In the rows, zero is written as 128.
Known rows, with every step that occurs
saze > deti > zizu: [108 126 154 145 128 106 125 114 121 135 135 121 130 142 132 127 144 102
 148 129 131 105 131 164 128 141 140 109 130 220 135 132 174 124 134 115
 126 113 110 125 131 137 127 149  93 132 125]
mupef > vusi > koma > fofu > deti > kena: [120 126 152 129 137 109  77 127 126 138 135 162 109 122 122 137 128 157
 114 118 134 121  92 126 115  88 147 174 181 140  38 130 134 140 116 124
 139 151 133 132 124 105 108 162 129 140 130]
fimo > safu > deti > vubud: [132 159 108  80  96 146  84 125 125 163  75  89 134 159 166  89 139 119
 112 135 147 180 132 138 125 128 122 145 113 102 143 149 137 127 112  97
 100 128 100 118 112 124 135 188  89 110 157]
mupef > vusi > koma: [118 132 145 142 121 147  87 124 128 129 145 153 130 126 107 108 128 135
 114 120 132 105 114 123 113 114 133 169 138 135 120 132 167 126 104 127
 151 137 128 129 112 104 109 119 136 128 133]
gisol > vusi > koma > fofu: [139 119 167 133 127 145 113 139 125 122 135 145 112 115  86 145 107 147
 143 123 144  98 102 108 116 113 115 140 173  83  92 104 153 137 138 128
 174 138 144  99 108 103 111 130 154 139 137]
gegi > deti > zizu: [123 136 161 106 134 104 132 118 129 134  86  94 135 133 151 107 141 114
 149 131 131  84 146 153 118 149 113  57 124 206 123 154 149 132  74 126
 110 133 105 144 148 148 162 174 120 132 130]
zizu > deti: [124 122  89 128 105 118 145 116 118 136 144 106 136 125 123 111 129 106
 152 140 146 109 145 139 136 152 132 105 119 166 162 141 125 123 113 153
 118 119 119 133 149 132 154 130 112 125 127]
gegi > deti: [121 135 146 114 120 130 146 126 130 133  96  93 133 128 142 109 130 115
 133 137 128 104 149 134 130 138 113  75 122 145 134 143 123 130  95 131
 125 131 116 134 146 146 157 140 129 128 126]
fofu > mupef: [126 130 128 126 137 145 133 131 133 124 139 147 128 108 123 133 121 127
 123 134 105 129 132 128 131 133 131 114 105 110 139 110 121 119 171 119
 120 126 128 122 126 141 126 110 134 125 127]
zizu > deti > vubud: [126 138  94 122  96  93 137 110 110 153 135  87 140 135 139 118 135 105
 153 136 157 115 133 153 123 168 138  95 111 252 148 139 130 127  97 151
 102 123 109 128 151 132 149 172 111 126 137]
mupef > vusi > gisol: [136 144 135 136 129 138  97 120 131 104 168 159 137 139 126 139 117 131
 120 117 130 121 122 124 111 102 116 179 120 112 122 135 165 128 105 126
 150 135 132 132 117 108 123 140 107 129 119]
zizu > deti > fofu > mupef > vusi: [120 113  66 170 141 123 173 135 142 103 182 147 151 128  70 133 125 112
 126 133 137 108 154 123 126 148 146 145  67 201 176 149  96 116  98 144
 121 116 116 139 141 138 139 113 107 116 123]
koma > vusi: [148 130 128 133 116 148 111 134 122 125  68 105 142 121 119 133 121 128
 139 129 128 139 123 108 127 120 122 148 125 103 115 118 142 126 126 128
 130 119 136 129 121 103 143 110 145 125 134]
mupef > fofu: [127 120 114 142 135 140 118 115 117 141 114 141 127 108 164  95 129 140
  97 127 134 134 137 126 123 113 122 121 157 137 118 145 124 126 126 118
 114 131 134 127 131 140 126 116 119 132 117]
saze > deti: [108 125 143 149 114 132 141 122 121 135 149 119 129 137 120 130 134 103
 132 135 126 125 132 147 139 125 138 131 130 152 142 123 143 124 150 122
 139 111 121 116 128 133 122 112 103 127 122]
vusi > koma > fofu > deti > safu: [125 124 144 111 136 130 117 130 120 141 153 146  90 121 114 125 131 151
 105 127 131 133  89 123 128  89 149 122 207  65  66 114 127 143 181 134
 129 144 152 103 137 114 104 111 169 146 141]
kena > deti: [129 122 107 124 112 125 133 121 125 146 129 118 133 124 152 140 134 109
 141 132 139 110 140 140 130 137 136  99 116 148 171 131 138 129 117 141
 147 120 115 128 149 140 146 156 105 122 128]
kena > deti > fofu > mupef: [127 112  81 157 138 135 172 140 146 121 178 146 138 123 103 156 124 110
 123 133 126 109 157 128 133 142 145 124  86 144 195 132  99 123 125 141
 146 113 115 128 154 156 138 128 115 116 126]
koma > fofu: [138 116 140 120 123 142 142 130 117 144 116 126 122 114 144 119 120 144
 122 133 129 136 129 120 122  94 124 132 164  68  87 128 104 131 143 124
 136 129 148 113 132 126 131 136 124 131 128]
kena > deti > safu: [129 126  85 101 129 121 133 127 129 139 108  88 117 130 138 139 143 105
 130 133 154 118 120 146 139 148 150  52 114 158 163 129 136 132 117 146
 126 123 113 116 159 141 131 144 107 134 134]
deti > fofu: [134 115  98 146 121 163 148 128 129 115 125 110 139 121 135 129 126 117
 121 134 115 134 169 114 137 129 125 164 130  84 178 151 102 134 117 150
 123 108 134 133 137 138 145  78 144 122 116]
koma > vusi > gisol: [155 141 133 150 117 142 111 132 130 103 143 135 138 142 101 151 102 130
 139 123 135 129 117 107 117 106 113 179 133  77 111 116 156 132 135 126
 152 124 140 126 125  98 136 129 143 128 136]
deti > gegi: [134 145 109 100 111 131 104 112 115 151 113 101 127 124 162 132 143 120
 135 134 127 132 126 151 134 138 125 104 132 151 135 122 124 131 112 138
 123 132 103 122 133 133 148 160 136 128 134]
zizu > deti > safu: [123 127  67 110 123 112 142 120 124 131 123  76 120 133 114 110 138 102
 144 140 161 120 124 143 144 163 147  62 116 174 154 139 125 128 111 157
  96 123 118 122 157 135 140 116 117 136 133]
kena > deti > vubud: [132 138 111 117 104 101 124 118 116 165 126  99 135 133 160 143 140 107
 145 128 149 113 127 154 116 151 142  88 111 234 158 131 142 130 101 139
 133 125 106 123 151 140 140 198 102 124 137]
gegi > deti > fofu > mupef > vusi > koma: [109 129 137 173 152 136 163 150 157 106 174 154 137 134  63 122 120 128
 102 127 127  78 147 116 113 129 133 132  98 180 136 148 115 125  84 123
 148 136 116 136 138 145 129 123 140 123 136]
koma > fofu > mupef: [132 117 142 130 143 139 159 141 130 133 148 159 120 109 114 131 112 150
 112 133 118 133 119 120 120  99 130 124 138  84  82 111  91 124 173 107
 136 133 146 108 129 136 122 135 123 129 134]
saze > deti > fofu: [112 113 115 178 120 144 169 130 130 118 171 116 138 141 101 141 132 100
 124 135 125 126 158 132 141 128 142 164 130 135 175 142 118 127 131 133
 140  99 123 120 136 143 125  86 114 123 116]
vusi > deti: [136 118 154 103 116 119 126 121 116 129 100 109 125 113 173 120 135 123
 137 131 100 151 131 132 152 145 108 112 143  73 137 114 127 125 164 143
 114 121 151 146 125 135 132  78 153 127 111]
vusi > koma > fofu > deti: [126 120 161 129 123 135 119 127 116 146 167 165  98 116 122 128 124 155
 115 127 118 125 108 117 120  83 137 161 204  62  70 117 127 138 183 129
 147 141 154 113 129 112 114 118 169 137 134]
gegi > deti > vubud: [125 152 154 104 111 107 137 120 121 153  85  75 134 136 154 115 135 114
 135 133 140 108 138 149 116 153 120  67 122 226 121 142 126 132  80 131
 111 135 106 132 148 149 154 180 125 128 134]
vusi > gisol: [139 143 132 132 115 147 115 118 128 111 184 141 123 136 136 145 109 123
 132 128 125 122 134 125 123 114 112 165 149  59 137 127 152 136 145 135
 145 127 137 123 132 123 132 128 126 129 120]
mupef > vusi: [130 131 132 123 127 140 101 120 123 127  97 128 145 124 138 116 135 129
 123 122 124 131 128 127 122 118 125 145 105 143 127 137 145 123  99 127
 130 129 127 135 113 114 130 122 114 125 119]
fofu > mupef > vusi: [123 134 132 131 150 140 119 133 137 118 136 163 138 113 111 129 125 133
 114 124 113 130 122 125 120 122 133 133  74 145 120 117 131 113 135 110
 128 133 125 130 112 126 115 125 111 123 125]
safu > deti: [119 135 118 119 106 149 131 117 136 133 103 115 133 139 135  96 123 113
 146 130 138 155 145 127 125 142 128 107 100  50 141 140 127 128 128 135
 132 115 119 123 119 124 127 138 118 120 147]
mupef > fofu > koma: [112 124 111 152 142 128 135 124 125 137 133 154 121 130 154 108 126 155
 107 119 143 112 128 118 119 119 126 119 151 157 135 131 130 124 123 104
 123 147 132 132 130 136 116 120 115 134 116]
fimo > safu > deti > gegi: [133 159  92  74 101 152  82 123 131 162  93  92 126 160 162  94 142 118
 112 139 144 176 131 143 137 125 119 138 116  75 149 143 125 125 106 101
 110 133  87 119 113 126 145 195  92 110 159]
saze > deti > vubud: [111 143 146 142 106 110 127 117 111 151 142 102 133 147 132 135 139 102
 136 132 139 131 121 161 127 140 147 121 128 238 131 122 149 125 136 118
 124 117 114 111 131 136 119 158 102 126 133]
gisol > vusi: [145 128 148 111 127 150 107 130 124 115  84 107 132 110 127 151 118 123
 162 127 126 122 127 114 134 140 105 114 120 106 148 110 154 131 126 137
 144 122 129 115 107 114 132 117 143 134 118]

Rows
[123 130 144 118 156  95 104 135 140 114 117 143 127 113 141 146 128 135
 123 124 107 138 109 139 138 153 129 125  96 165  94 107 118 120 129 119
 108 137 129 157 119 137 112 129 116 129 116] : fofu > mupef > vusi > deti > kena
[133 136  74 108 110 179 115 136 142 131 105 100 137 156 142  94 130 117
 103 138 136 177 165 113 141 118 121 188 116  17 181 166 106 128 113 112
 113 114 108 127 117 129 143 122  99 105 140] : fimo > safu > deti > fofu
[125 113 126 138 130 120 167 139 132 107 137 118 129 137 150 140 132 134
 135 125 106 130 148 113 154 150 113 143 131  75 185 121 102 130 139 141
 123 123 149 155 131 140 127  56 162 126 102] : vusi > deti > fofu > koma
[131 145 105  85 104 168  92 129 134 149  84 102 131 154 159  85 132 119
 111 138 136 176 144 127 137 118 116 156 118  28 156 148 132 125 128 102
 111 123 109 123 110 122 137 148  90 109 147] : fimo > safu > deti
[115 128  87 161 141 151 155 136 158 103 147 158 149 145  81 115 116 121
 120 123 131 151 153 111 117 135 142 148  50  83 154 150 100 120 111 125
 132 113 116 126 113 128 111 125 112 113 145] : safu > deti > fofu > mupef > vusi
[135 130 147 146 158 129 142 141 138 109 197 199 124 128  92 145 101 157
 101 120 126 127 105 115  98  80 127 164 124  94  64 115 117 122 149  98
 155 143 147 113 118 121 105 157 103 131 132] : koma > fofu > mupef > vusi > gisol
[150 124 170  97 129 122 112 131 122 111  81 106 126 107 139 151 124 123
 162 125 108 140 118 118 150 156  91 101 126  96 141  99 146 128 149 142
 132 123 146 132 104 119 125  86 160 134 110] : gisol > vusi > deti
[133 130 162 130 120 153  92 132 130 118 128 131 117 117  91 145 116 129
 155 122 135  94 111 114 126 137 113 133 153 102 140 105 176 135 131 137
 165 132 130 110 106 103 116 112 162 137 133] : gisol > vusi > koma
[131 120 132 156 149 103 136 139 124 126 105 150 126 131 136 118 123 163
 112 115 136 132 108 106 124 127 116 123 146 148 106 112 129 121 131 100
 121 147 151 149 120 121 111 100 138 133 117] : mupef > fofu > koma > vusi > deti
[132 119 144 133 156 135 146 142 132 127 144 173 129 112 105 132 116 155
 101 124 123 133 111 118 108  94 132 138 112 121  72 115 103 117 144 100
 141 139 142 118 116 124 111 144 108 128 133] : koma > fofu > mupef > vusi
[143 132 153  98 124 106 131 118 102 159 109 129 119 114 166 139 136 150
 123 127 117 161 111 131 117  90 134 134 172 141  58 123 106 138 164 128
 106 137 145 112 133 123 132 163 143 136 129] : koma > fofu > deti > vubud
[118 126  73 127 106  94 119 115 126 138 120  81 129 127 140 130 127 105
 161 142 158 102 137 151 141 170 144 105 134 203 134 144 114 134  83 157
 100 124 102 145 162 140 159 165  96 131 127] : zizu > deti > kena
[103 129 130 147 115 112 110 121 128 138 123  90 120 142 136 146 130 101
 143 136 139 116 126 160 144 148 152 129 148 192 114 126 136 133 123 125
 124 117 105 128 142 144 127 148  85 133 121] : saze > deti > kena
[120 112  63 165 130 127 183 133 140 109 186 134 142 124  81 131 120 107
 133 141 134 111 161 124 138 155 142 132  90 174 186 144  87 120 123 151
 116 111 118 135 152 149 148 105 123 119 125] : zizu > deti > fofu > mupef
[122 136 125 112 117 121 114 110 135 130  98 117 133 145 149  94 132 112
 159 124 142 136 142 144 114 153 129  86 102 113 136 150 154 130 111 128
 117 117 106 128 123 125 132 173 108 124 152] : safu > deti > zizu
[120 152  99 104 101 131 118 110 132 147 113 105 129 149 141 105 134 114
 147 130 144 153 131 146 124 148 133  89 101 107 132 133 121 130 105 134
 126 125  97 116 123 127 133 186 119 121 160] : safu > deti > gegi
[129 139 122 176 137 126 181 153 155  90 163 120 140 170  78 153 104 134
 136 124 149  78 149  98 113 124 115 153 116 132 155 140 118 136  71 123
 155 135 125 141 148 130 147 134 140 125 126] : gegi > deti > fofu > koma > vusi > gisol
[143 135 167 111 133 121  98 130 119 136 145 151 101 114  99 165 124 152
 144 121 131 115  85 122 121 105 122 134 180 122  76  94 144 142 147 131
 161 149 130  96 108 102 117 162 174 144 141] : gisol > vusi > koma > fofu > deti > gegi
[135 128 149 132 127 108 139 145 129 118  87 118 133 143 130 146 123 148
 148 121 123 127 108 108 138 142 116 127 122  98 130  93 138 124 145 117
 134 139 148 150 118 108 123  96 158 128 122] : fofu > koma > vusi > deti
[132 146 111  81 119 143  79 123 132 149  73 105 131 156 167  85 144 118
 126 134 140 160 141 142 128 130 118 139 119  84 148 156 154 124 112  95
 102 126  96 129 112 125 142 182  83 113 152] : fimo > safu > deti > zizu
[112 135 146 153 144 143 104 136 141 120 173 187 125 119  84 125 121 138
 104 120 119 105 109 125 112 122 140 150 106 137 109 113 153 118 140 111
 150 141 126 125 112 118 100 123 133 125 140] : fofu > mupef > vusi > koma
[131 124 128 129 142 124 111 111 110 144 119 157 119 101 172 112 139 146
  96 124 111 158 129 122 129  97 125 128 165 139 102 140 121 129 158 125
  99 136 140 132 132 136 127 108 136 135 107] : mupef > fofu > deti
[140 117 152 105 130 127 137 122 110 145 117 142 114 107 153 134 128 151
 119 131 107 160 120 120 131  82 130 137 174  65  72 122 100 136 179 130
 122 132 153 118 132 124 134 128 146 135 118] : koma > fofu > deti
[123 122 152 147 130 139 108 132 126 134 150 167 123 126  98 112 123 153
 104 118 140 107 105 117 104  86 134 173 161 109  75 130 147 129 111 116
 161 144 141 120 116 101 105 142 127 132 140] : mupef > vusi > koma > fofu
[140 137 160  95 109  95 117 117 107 145  95  92 128 121 187 125 142 122
 140 127 111 155 120 146 140 158 112 102 137 161 125 115 128 129 144 139
  98 126 140 143 127 135 129 119 151 129 120] : vusi > deti > vubud
[120 120  97 157 126 151 163 137 138 112 141 117 135 142 129 139 124 133
 132 128 124 110 161 109 135 134 129 161 124  99 199 136 109 133 115 134
 134 125 130 138 135 135 133  87 144 124 112] : deti > fofu > koma
[155 137 157 114 113  96 112 131 110 135  59  92 140 128 143 138 131 130
 142 123 123 158 104 126 131 148 114 124 127 164  96 104 136 126 137 132
 109 124 144 143 120 108 134 119 163 127 136] : koma > vusi > deti > vubud
[153 137 171  92 122  98 108 127 113 123  72  92 127 112 149 156 131 124
 167 122 121 143 106 131 137 168  96  95 123 172 128  98 151 130 133 142
 120 126 137 129 105 121 123 124 156 137 118] : gisol > vusi > deti > vubud
[106 128 100 179 136 155 144 139 163 104 185 177 135 148  56 108 113 126
 112 119 138 132 143 109 111 132 147 162  76  80 149 143 120 123 115 124
 152 120 117 123 112 122  99 121 128 115 156] : safu > deti > fofu > mupef > vusi > koma
[124 114 154 140 117 148 125 130 122 143 170 152 107 122 108 112 113 148
 115 129 135 106 114 120 116  96 133 156 195  60  85 122 131 136 154 123
 159 137 147 110 129 115 113 122 152 134 144] : vusi > koma > fofu
[129 119 100 158 139 160 161 141 143 105 159 141 138 114 105 140 119 123
 115 134 106 130 161 113 137 130 134 155 104  96 171 132  91 125 150 135
 124 114 131 128 133 147 133  80 145 120 118] : deti > fofu > mupef
[140 123 126  88 146 124 137 127 114 136 101 116 100 117 147 136 138 146
 113 132 121 165 103 123 139  90 142  96 172  71  65 119 100 139 178 134
 102 136 152 105 138 125 122 115 149 144 125] : koma > fofu > deti > safu
[113 114  59 165 116 118 186 132 136 114 176 112 140 149 105 128 125 118
 149 136 152  89 162 119 136 155 142 138 108 177 210 148  99 128  95 154
 122 122 119 143 153 136 148 109 121 122 116] : zizu > deti > fofu > koma
[129 136 124  96 123 111  82 111 119 141  81 101 113 111 184 154 138 127
 144 133 107 150 127 139 148 131 138 131 161 129  99 126 119 143 144 146
  92 132 121 142 140 134 145 138 140 138 109] : fofu > deti > kena
[124 118 127 139 143 116 146 139 136 101 124 139 142 140 136 134 137 141
 121 116 113 132 136 112 138 136 119 160 104 125 163 131 120 124 104 133
 129 131 143 160 114 124 115  77 138 125 103] : mupef > vusi > deti > fofu > koma
[143 121 184 118 146 113  95 130 121 125 132 161 107 110 100 156 124 152
 155 117 127 101  93 119 112 110 120 128 180 128  75 108 171 141 154 127
 152 142 137 108 108 102 115 150 166 147 136] : gisol > vusi > koma > fofu > deti > zizu
[128 127 154 119 152 115 126 135 135 111 132 165 135 111 130 132 130 134
 113 122  94 142 114 128 135 137 121 117  84 128 118 103 127 110 152 115
 118 132 141 145 109 131 108  96 130 125 118] : fofu > mupef > vusi > deti
[135 114 175 117 171  88 140 138 129 123 132 181 126 111 127 130 131 156
 115 118 112 132 102 136 112 113 123 108 118 153  57 112 120 117 147 101
 122 141 147 136 115 131 107 151 116 133 127] : koma > fofu > mupef > vusi > deti > zizu
[117 120 109 179 148 154 134 144 150 100 192 179 135 125  70 134 120 134
  98 122 116 109 138 111 119 121 143 186 105 128 152 135 118 124 124 128
 147 126 129 130 119 126 107  94 145 120 130] : deti > fofu > mupef > vusi > koma
[138 121 163  94 131  90 110 114 116 127  90 116 125 116 186 117 147 122
 150 126 102 133 129 150 142 159 105  91 145 136 129 126 153 127 146 138
  98 125 138 155 127 135 135 110 147 134 115] : vusi > deti > zizu
[133 115 161 124 159 110 151 143 130 122 139 175 127 110 117 132 119 157
 104 123 110 149 104 121 122 103 123 127 117 100  63 105  96 115 159 105
 134 139 157 132 115 128 104 121 121 129 125] : koma > fofu > mupef > vusi > deti
[142 115 141 129 140 121 150 148 136  90 108 114 130 127 118 166 121 134
 160 120 114 120 133 101 149 161  99 132 116  98 186 104 128 131 129 142
 142 125 145 139 108 126 121  67 167 133 101] : gisol > vusi > deti > fofu > koma
[132 136  93 108 109 107 120 116 123 160 141 111 127 130 157 147 146 107
 143 132 145 109 126 161 130 148 138  80 114 199 160 124 131 129  90 143
 145 131  92 122 152 144 151 201 107 123 139] : kena > deti > gegi
[106 116 114 188 137 144 180 140 141 109 197 149 136 139  79 149 122 104
 114 136 114 125 151 132 139 129 149 156 102 149 167 126 105 118 161 119
 138 103 122 117 133 153 117  89 111 121 121] : saze > deti > fofu > mupef
[125 124 117 140 127 144 172 135 139 117 115  91 140 132 123 116 127 113
 125 137 126 103 174 121 132 136 118 112 120 138 163 161  97 135  81 146
 123 120 119 140 151 156 163 111 140 123 119] : gegi > deti > fofu
[108 131 115 127 131 130 140 125 125 128 132  92 113 146 109 131 143  98
 126 136 142 133 113 154 149 139 155  85 125 151 137 120 146 126 150 126
 118 113 122 106 138 137 109 100 106 137 127] : saze > deti > safu
[126 123 170 128 148 105  90 122 120 136 145 182 118 124 119 121 140 159
 116 113 126 111  96 130 100  87 141 157 171 165  55 134 163 133 125 120
 141 149 136 129 116 100 111 156 138 139 135] : mupef > vusi > koma > fofu > deti > zizu
[136 113 130 132 135 125 133 132 128 103 109 131 147 121 145 125 138 128
 115 121 105 149 142 117 142 131 111 163 111 109 153 142 119 124 108 145
 120 118 146 158 115 126 126  69 141 122 105] : mupef > vusi > deti > fofu
[131 129 105 110 159 124 109 114 113 136 103 133 104 110 162 110 147 141
  91 124 125 166 110 130 138 111 138  87 164 138  95 139 120 133 156 127
  81 138 139 120 140 139 115  96 140 146 115] : mupef > fofu > deti > safu
